Every row comes from one small tree of marks. The marks that hang from a mark follow it in brackets, in the order of their numbers. Every link used is in the known rows. Which tree was each row made from?
(in the rows, 128 means zero)
Known rows
q18[q641[q382[q665]]]: [ 80 141 110  98 136 156 121 128  92 104 108 129 114 156 100 192 159 144
 126]
q641[q18 q49 q382[q665]]: [109  85  74  83 105 128  99 131  95  91 126 129 148 116 138 197 180 170
 148]
q18[q328[q553]]: [108 144 138 141 143 151 140 118 151 116 125 128 113 122 133 130 130 108
 134]
q382[q641[q18 q49] q665[q942]]: [ 82  98  98  79 126 168 112  96  82  97  92 116  98  96 174 206 208 127
 133]
q382[q641[q18 q49] q665]: [ 95  90  79  73 119 164 123 117  98  83  92 135 116 114 173 204 194 130
 120]
q328[q18[q641[q49]] q553]: [ 85 129 119  89 163 135 119 127 124  86 120 175 102  75 133 116 182 144
 143]
q641[q18[q328[q553]] q49 q382]: [106 102 102 107 119 131 110 128 118  83 139 135 153 108 135 172 181 161
 150]
q641[q18 q49 q382]: [123  90  94  96 107 113  99 136 100  92 142 136 164 113 131 170 178 178
 146]
q641[q18 q382[q665]]: [113 104  81  89 122 137 123 128 112  99 127 122 140 139 128 197 150 159
 118]
q328[q18 q553]: [111 130 118 107 159 131 130 127 153 102 132 159 110  74 138 107 139 131
 130]
q641[q18 q49]: [134  87 103 100 120 109 115 129 112 104 134 144 147 106 154 133 178 160
 140]
q665[q382[q641[q18[q328]]] q942]: [ 61 145 141 121 143 156 124  92  80 119 105 101  98 117 140 186 190  99
 134]
q641[q18[q328] q49 q382]: [116 105 108 106 113 125 110 125 109  84 134 134 155 129 130 185 184 169
 137]
q18[q328 q641[q382[q665]]]: [ 72 160 129 111 144 173 133 114 105  94 100 127 102 176  99 210 165 135
 113]
q328[q18[q641] q553]: [ 88 142 123  94 175 141 135 125 135  91 120 170  97  91 127 116 164 136
 123]
q382[q641[q18] q665]: [ 97 104  84  78 133 170 143 114 112  88  94 129 110 133 165 203 169 122
  95]
q49[q641[q18]]: [ 85 126 119 122 132 110 147 112 126  90 121 131 140 147 135 151 155 156
 102]
q382[q641[q18[q328] q49]]: [106 106 115  98 127 155 133 113 111  78 106 141 131 124 164 182 197 134
 108]

Which tree is each row?
[ 60 136 106 116 123 138 142 104 121  75 110 119 133 167 122 215 160 159
 100]
q49[q641[q18[q328] q382[q665]]]
[ 76 110 110  88 130 179 119  87  88  90  86 115  92 109 174 218 213 120
 125]
q382[q641[q18[q328] q49] q665[q942]]
[ 85 114 103  86 140 173 132  95  94 103  92 111  93 113 165 206 185 119
 108]
q382[q641[q18] q665[q942]]
[ 60 133 137 115 133 151 109  93  70 115 105 106 103 103 147 186 209 106
 153]
q665[q382[q641[q18[q328] q49]] q942]
[ 71 141 122 128 126 124 142 109 124  75 122 122 147 164 116 192 159 165
  99]
q49[q641[q18[q328] q382]]
[ 64 165 141 115 148 174 126 100  93 104  99 115  91 165 100 211 176 132
 122]
q18[q328 q641[q382[q665[q942]]]]
[ 80 112 104 101 120 138 116 126  85 102 112 130 131 117 147 174 186 116
 142]
q665[q382[q641[q18 q49]]]
[ 77 129 110 120 121 114 135 118 116  81 128 124 153 151 116 180 155 171
 107]
q49[q641[q18 q382]]
[108 123 121 104 140 161 152 111 124  82 107 135 125 141 155 181 172 126
  85]
q382[q641[q18[q328]]]
[ 79 125 115  94 144 184 140  85 102  95  87 109  85 126 164 218 189 112
 101]
q382[q641[q18[q328]] q665[q942]]
[ 69 132 117  97 128 151  94 117  68 108 108 123 108 126 109 194 193 150
 158]
q18[q641[q49 q382[q665[q942]]]]
[ 53 136 100 117 129 141 141 107 128  73 113 119 131 149 125 205 158 152
 111]
q49[q641[q18[q328[q553]] q382[q665]]]
[ 58 137 139 122 123 150  95 102  63 132 106 102 101  92 137 175 191  98
 170]
q665[q382[q641[q49]] q942]
[ 80 158 145 125 163 162 145 116 129 102 112 140 101 143 118 143 162 115
 125]
q18[q328[q553] q641]
[ 68 146 131 118 139 159 114 124 106  87 119 139 118 130 107 173 184 138
 154]
q18[q328[q553] q641[q49 q382]]
[111  95 104  90 122 144 124 123 104  84 113 143 136 111 164 170 192 139
 117]
q382[q641[q18 q49]]
[111 122 109 114 136 139 135 126 135  90 140 128 147 131 124 171 151 151
 122]
q641[q18[q328[q553]] q382]
[ 70 128  99  77 154 148 109 129 114  79 116 165 102  82 123 159 183 150
 147]
q328[q18[q641[q49 q382[q665]]] q553]
[ 68 144 123 105 130 167 113 115  91  90 100 132 108 159 108 211 190 143
 138]
q18[q328 q641[q49 q382[q665]]]
[ 77 143 139 120 149 157 126 118 115  97 112 146 105 125 126 143 185 123
 149]
q18[q328[q553] q641[q49]]
[ 65 147 115  88 169 155 118 113 114  92 115 149  87  84 117 158 174 141
 136]
q328[q18[q641[q382[q665[q942]]]] q553]
[ 94  98  81  93 117 148 108 124 113  82 124 129 136 111 142 199 182 154
 153]
q641[q18[q328[q553]] q49 q382[q665]]
[119 123 116 114 129 134 134 122 127  91 133 126 148 152 120 184 154 159
 106]
q641[q18[q328] q382]
